Known rows, with every way that one mark hangs from another
{bepa {vemeken {fovino {murid {lifu zesot}}}}}: [2 1 -72 30 2 7 -26 -17 43 16 -12 -17 43 -5 7 51 1 -6 36 -29 -26 40 39 4 37 -60 -17 3 0 0 23 67 10]
{murid {zatava tilida}}: [-31 13 -14 67 2 -24 -7 -6 30 -43 19 10 21 10 24 10 14 -1 34 -38 -2 -6 32 12 20 -13 -8 -4 10 19 43 45 27]
{vemeken bepa {fovino murid}}: [10 -4 -72 50 13 16 -12 -22 28 10 4 -9 52 14 20 33 20 -8 26 -22 -15 5 7 53 30 -30 -24 3 3 2 -13 76 -2]
{lifu {murid dipit {zatava tilida}} {zesot zizase}}: [-45 21 -39 32 22 -32 -35 -15 32 -36 12 4 55 37 48 9 45 14 55 -71 11 -37 17 1 -5 -56 4 -18 -2 6 67 36 20]
{dipit murid}: [-7 -1 -31 54 17 1 -5 -36 29 -21 5 16 8 -27 2 9 6 38 33 -35 -15 4 7 15 12 3 -1 -18 -4 13 -3 35 0]
{bepa {vemeken {fovino {murid lifu}}}}: [1 -2 -70 36 -1 10 -22 -13 40 9 -11 -21 32 -5 3 46 4 -8 46 -15 -25 50 34 11 48 -55 -26 11 6 -2 22 66 12]
{murid fovino zatava}: [-34 16 -30 48 13 -15 -34 6 31 -14 9 24 12 -10 11 25 8 13 48 -48 -14 8 27 22 44 -3 -13 -5 -19 -6 49 40 22]
{murid zatava}: [-22 12 -17 53 -7 -23 -13 -11 33 -30 23 11 11 -7 8 6 6 6 36 -35 -18 -6 31 26 26 -13 -12 -11 5 7 27 29 13]
{dipit {murid {lifu zesot} {zatava {tilida vasoref}}}}: [-11 25 -17 43 33 -27 -14 -22 24 -38 -8 11 16 -5 31 10 11 20 49 -55 -2 13 53 11 0 -14 -4 -29 2 9 46 46 22]
{tilida vasoref}: [5 4 -42 25 9 -12 21 -2 35 5 -16 25 -5 -16 12 18 2 14 37 -17 -11 22 26 15 9 -2 -20 3 -4 -1 20 44 -13]
{zatava {tilida pagu {vasoref koli nelad}}}: [-9 10 -44 32 14 -14 23 1 7 0 -39 36 5 10 27 18 11 15 66 -21 13 5 35 -31 29 -5 -1 -1 19 9 6 70 -6]
{ralov {tilida vasoref}}: [-12 -5 -53 43 -2 -13 20 17 27 4 -9 8 12 -23 1 25 1 25 40 5 -27 12 26 18 14 10 -38 32 8 -4 12 28 13]
{murid dipit}: [-14 7 -47 42 -4 -5 -6 -22 33 -6 16 10 6 -1 13 -12 8 -6 49 -42 -11 7 31 11 9 -28 -18 6 -2 2 39 14 -13]
{ralov tilida}: [-27 -5 -50 60 -11 -6 4 2 21 -2 12 -1 23 -22 -3 26 0 25 28 -4 -31 -2 19 12 28 8 -29 30 6 10 4 17 21]
{murid dipit fovino}: [-25 11 -60 36 15 2 -27 -5 31 12 1 24 6 -5 17 7 9 1 62 -55 -8 22 27 6 27 -19 -19 13 -26 -12 61 24 -4]
{dipit {murid {fovino vemeken} {lifu {zesot zizase}}}}: [-37 12 -47 10 37 -10 -44 -29 34 12 -14 15 9 -27 35 43 24 41 48 -55 -26 19 19 -4 36 -16 -6 -14 -30 -1 32 22 -4]
{vemeken bepa {fovino {murid dipit}}}: [9 -2 -77 46 12 15 -16 -23 31 7 9 -12 50 23 22 14 25 -20 43 -31 -12 7 15 57 19 -45 -29 6 7 -7 7 65 -9]
{koli {vasoref nelad}}: [-23 0 -46 21 29 -10 -6 -11 32 10 3 12 -15 -1 1 37 28 40 29 -34 -20 15 36 -11 26 12 -7 15 4 11 -28 40 15]
{vasoref koli nelad}: [-3 12 -29 25 5 -14 -15 -18 8 12 -1 27 -2 3 -3 24 -16 28 41 -38 -6 -6 51 -5 48 8 16 -15 8 10 -31 54 -28]
{ralov {tilida pagu {vasoref nelad}}}: [-16 -4 -59 40 -2 -6 16 28 12 9 -24 5 6 -15 2 23 9 29 67 9 -32 12 23 0 29 7 -33 27 20 -10 -14 21 13]
{nuna zizase}: [-23 31 -53 54 -22 -14 8 -26 7 -10 -13 7 -5 -15 -1 2 12 22 31 -22 -14 -9 12 12 40 -22 1 8 -14 12 5 43 18]
{zesot zizase}: [-32 -6 -51 25 6 -18 -5 -16 30 -3 10 8 7 -4 7 32 33 37 38 -23 -15 1 -5 -1 40 -10 -18 2 3 3 11 18 0]
{bepa {vemeken {fovino {murid dipit {lifu zesot}}}}}: [1 3 -76 27 2 7 -30 -18 47 15 -9 -19 42 2 11 35 5 -16 50 -36 -24 42 46 6 29 -72 -23 6 3 -7 38 59 5]
{bepa {vemeken fovino}}: [-1 -10 -56 42 -13 19 -17 -13 44 1 -9 -5 20 -5 -4 44 -3 4 29 -17 -23 32 23 8 38 -44 -14 11 -5 6 16 74 20]
{vuket {vasoref nelad}}: [-4 2 -40 26 14 -15 -20 -13 9 16 3 9 -28 19 12 38 2 42 36 -37 -38 5 22 11 22 31 -3 31 7 25 -24 20 -18]
{zesot lifu}: [-24 -18 -44 45 -9 -10 10 -22 17 -10 29 -1 21 -13 32 8 9 -1 13 -28 0 25 2 1 25 5 -23 -20 9 -9 20 25 1]
{bepa {vemeken {fovino {murid {zatava tilida}}}}}: [-9 -6 -57 51 0 3 -22 -3 51 -16 -3 -16 44 9 8 41 13 -12 44 -22 -16 32 27 14 35 -55 -21 9 16 2 31 83 26]
{bepa {vemeken {fovino {murid dipit lifu}}}}: [1 0 -74 32 -1 9 -27 -13 44 7 -8 -23 30 3 6 30 8 -18 59 -23 -22 52 40 13 38 -67 -31 14 9 -9 38 57 8]
{vemeken bepa}: [-2 -7 -46 56 3 13 -6 -29 13 -12 0 16 16 3 16 14 -5 -2 8 -28 -1 -2 16 32 25 -5 -20 -15 -9 13 -13 44 4]
{koli vasoref}: [-26 -2 -55 24 19 -11 11 -25 38 8 0 20 -4 -19 1 29 32 36 23 -29 -15 6 22 -13 18 4 -18 17 0 13 -2 41 18]
{lifu zesot}: [-12 10 -41 37 3 -10 -5 -30 32 12 8 21 32 -14 18 27 -7 18 4 -53 -20 -17 29 -6 7 -15 9 -14 -19 19 11 33 -9]
{lifu {murid dipit zatava}}: [-25 23 -28 50 0 -14 -27 -14 27 -39 16 2 25 14 27 -13 21 -3 64 -47 1 -16 23 32 8 -41 -8 -10 -3 3 52 29 12]
{zesot {lifu {murid dipit}} zizase}: [-46 -18 -63 21 6 -22 -10 -18 16 -23 26 -15 31 16 46 4 54 14 53 -35 16 14 -25 1 23 -25 -30 -20 15 -26 45 13 5]

Rows
[-32 -4 -38 45 9 -17 -23 -11 54 -26 13 -2 44 9 57 15 29 -36 33 -28 -19 -9 19 42 22 -42 -31 -5 21 5 12 41 -14]  {fovino {murid {zatava tilida}} {vemeken bepa}}
[-32 14 -59 16 17 -17 -28 -27 30 -2 5 7 46 18 36 16 35 26 47 -62 0 -30 5 -3 -1 -50 4 -14 -16 3 41 24 -4]  {lifu {murid dipit} {zesot zizase}}
[-25 21 -51 16 11 -24 -18 -28 15 15 1 0 16 -4 25 36 14 23 32 -45 -17 13 41 -13 36 -24 -11 -9 -12 10 32 12 2]  {murid {lifu {zesot zizase}}}
[-56 -27 -65 15 16 -9 -28 -11 17 -9 8 -3 33 9 63 36 53 16 35 -31 11 16 -39 9 47 -13 -32 -21 -6 -26 27 33 8]  {zesot {lifu {murid {fovino {vemeken bepa}}}} zizase}
[-43 40 -32 43 29 -28 -43 1 14 -9 -4 15 30 9 46 39 8 0 45 -71 0 19 66 -8 40 -19 -6 -7 -26 8 87 45 38]  {murid fovino {lifu zesot} {zatava tilida}}
[-35 26 -39 46 16 -9 -43 0 25 -25 5 13 26 11 29 2 23 4 74 -57 4 -4 20 28 22 -34 -9 -5 -22 -8 70 38 20]  {lifu {murid dipit fovino zatava}}
[1 -11 -70 40 -3 13 -18 -11 50 6 -7 -13 37 -7 -2 44 5 -3 37 -15 -25 37 19 13 39 -51 -21 10 7 -2 12 73 9]  {bepa {vemeken {fovino murid}}}
[-48 40 -42 44 23 -22 -35 0 5 -6 -17 18 31 3 47 33 17 1 63 -64 0 13 56 -23 47 -28 -9 -11 -20 4 82 40 41]  {murid fovino {lifu zesot} {zatava {tilida pagu}}}
[-48 17 -38 60 13 -12 -21 10 19 -23 -9 28 23 1 29 23 25 7 64 -44 1 3 18 -8 46 -12 -13 1 -8 2 60 51 38]  {murid fovino {zatava {tilida pagu}}}
[1 -9 -73 37 -3 13 -22 -12 53 5 -4 -16 35 1 1 29 9 -14 51 -23 -23 39 25 15 30 -63 -26 13 10 -9 27 63 4]  {bepa {vemeken {fovino {murid dipit}}}}
[-3 -5 -63 40 -6 4 -29 -6 56 -11 3 -17 37 5 0 22 12 -18 58 -27 -24 33 32 26 29 -67 -28 7 16 -13 37 63 12]  {bepa {vemeken {fovino {murid dipit zatava}}}}
[-40 5 -29 36 7 -6 -47 2 43 -12 2 24 9 -6 38 27 13 -8 37 -43 -22 0 23 39 44 -18 -23 -5 -23 -6 34 42 7]  {murid {fovino {vemeken bepa}} zatava}
[-18 -12 -57 31 5 -2 -15 -23 52 8 5 1 34 -11 44 20 19 -24 25 -20 -31 -1 6 38 27 -34 -31 -2 7 2 -15 29 -38]  {fovino murid {vemeken bepa}}
[-18 -9 -64 26 5 -2 -22 -24 57 5 10 -3 32 0 47 -3 25 -40 46 -32 -27 2 16 40 13 -53 -39 3 12 -9 9 16 -46]  {fovino {murid dipit} {vemeken bepa}}
[-32 18 -60 16 13 5 -49 -12 24 19 -13 9 -6 2 52 13 12 -30 65 -50 -14 40 50 20 44 -41 -38 14 -31 -13 66 12 -12]  {murid dipit {fovino {vemeken bepa}} lifu}
[-40 21 -47 16 10 -6 -37 -6 26 28 -14 11 -8 -24 43 46 8 1 48 -35 -28 40 39 0 63 -17 -21 19 -36 3 51 20 -5]  {murid {fovino vemeken} lifu}
[-16 4 -51 46 9 -8 34 0 19 -9 -33 27 12 -2 34 15 22 6 55 -14 7 11 14 -24 14 -13 -17 9 10 12 32 55 10]  {zatava {tilida pagu vasoref}}
[-26 27 -48 48 18 -34 -19 -8 29 -25 20 -17 36 17 35 -10 28 -33 79 -46 -4 26 56 19 22 -46 -34 1 28 -7 71 15 2]  {fovino {murid dipit lifu {zatava tilida}}}
[-10 -3 -46 41 6 -12 6 28 22 5 -7 0 4 -9 0 31 -1 28 44 1 -31 19 36 19 21 16 -29 30 11 -6 -8 27 10]  {ralov {tilida {vasoref nelad}}}
[-26 25 -42 53 19 -34 -13 -8 24 -23 15 -14 38 5 32 14 23 -16 58 -34 -8 24 46 16 36 -28 -28 -2 25 5 48 28 10]  {fovino {murid lifu {zatava tilida}}}
[-33 7 -47 36 15 13 -36 -11 25 2 -16 18 25 -5 47 38 16 8 34 -36 -4 -5 -5 24 37 -21 -5 2 -40 10 20 53 3]  {lifu {murid {fovino {vemeken bepa}}}}
[-54 -16 -71 18 18 -17 -24 -7 15 -11 18 -5 31 14 48 16 55 18 61 -43 19 25 -28 -2 36 -18 -31 -15 0 -34 58 20 10]  {zesot {lifu {murid dipit fovino}} zizase}
[-29 14 -59 12 3 -21 -22 -19 52 17 11 -17 17 -12 49 3 28 -35 69 -30 -38 28 40 17 28 -58 -37 17 11 -8 44 -7 -44]  {fovino {murid dipit lifu} vemeken}
[-41 6 -18 49 29 -10 -36 -11 46 -35 0 23 13 -16 34 23 24 22 51 -50 -15 4 13 17 23 -7 -4 -10 -12 6 40 50 16]  {dipit {murid {fovino vemeken} {zatava tilida}}}
[-2 9 -70 37 7 -2 -8 -15 45 16 18 -14 42 6 14 19 30 -4 59 -30 -27 12 17 32 20 -44 -18 22 8 -5 29 51 -15]  {vemeken {fovino {murid dipit}}}
[-41 -1 -45 44 7 -15 -25 -6 16 -29 25 -2 34 8 49 -5 27 -10 53 -52 16 19 3 17 22 -18 -24 -24 -3 -27 68 31 18]  {zesot {lifu {murid dipit fovino zatava}}}
[9 10 -78 40 14 11 -23 -24 19 11 4 -22 43 24 29 16 23 -26 53 -32 -11 24 33 53 29 -49 -36 7 6 -7 19 56 -3]  {vemeken bepa {fovino {murid dipit lifu}}}
[4 13 -60 48 12 -1 -27 -17 20 -5 9 -21 46 21 26 27 23 -19 44 -27 -15 15 33 64 41 -40 -33 -5 10 -4 11 66 13]  {vemeken bepa {fovino {murid lifu zatava}}}
[-39 21 -42 22 14 -31 -39 -19 35 -25 15 4 47 25 35 6 40 20 57 -69 -1 -38 16 13 -1 -56 1 -24 -5 -3 55 23 9]  {lifu {murid dipit zatava} {zesot zizase}}
[-22 8 -42 32 30 10 -41 -29 22 -2 -18 15 -2 -25 33 29 9 18 46 -41 -17 30 23 21 41 -7 -17 -12 -28 2 19 34 1]  {dipit {murid {fovino {vemeken bepa}} lifu}}
[-19 -5 -65 43 -10 -7 29 16 17 7 -26 12 14 -29 2 16 13 26 62 13 -28 4 12 -2 23 0 -42 29 17 -8 6 21 16]  {ralov {tilida pagu vasoref}}
[-35 43 -44 25 20 -27 -56 -4 23 0 6 10 16 7 33 5 9 -13 73 -83 -11 22 76 11 28 -42 -20 -10 -25 -18 101 13 14]  {murid dipit fovino {lifu zesot} zatava}
[-2 14 -58 56 18 -1 -23 -14 17 -13 6 -21 53 32 36 30 28 -24 43 -29 -4 16 34 54 37 -40 -30 1 13 4 22 76 22]  {vemeken bepa {fovino {murid lifu {zatava tilida}}}}
[-21 6 -12 68 20 -14 -13 -25 32 -55 13 13 17 -7 14 2 16 25 42 -44 -3 -4 19 18 8 -4 -1 -22 9 16 24 46 24]  {dipit {murid {zatava tilida}}}
[6 10 -50 9 5 -14 21 -1 6 21 -46 41 -12 -9 6 12 3 27 79 -14 -3 5 36 -18 37 -5 -6 -13 19 -12 -20 55 -29]  {tilida pagu {vasoref koli nelad}}
[-8 -1 -54 31 -4 -20 23 6 20 12 -18 22 13 -26 -7 23 -6 31 46 2 -17 -1 36 8 21 12 -31 23 14 -6 6 45 0]  {ralov {tilida {vasoref koli}}}
[-49 24 -53 17 30 -26 -56 -6 34 -12 5 15 48 21 38 21 41 26 67 -79 1 -26 13 9 14 -47 0 -19 -25 -14 73 32 15]  {lifu {murid dipit fovino zatava} {zesot zizase}}
[-3 10 -32 32 23 -19 14 2 17 -3 -22 31 3 16 26 28 1 14 43 -29 15 13 49 -12 20 5 3 2 11 13 11 77 -8]  {zatava {tilida {vasoref koli nelad}}}
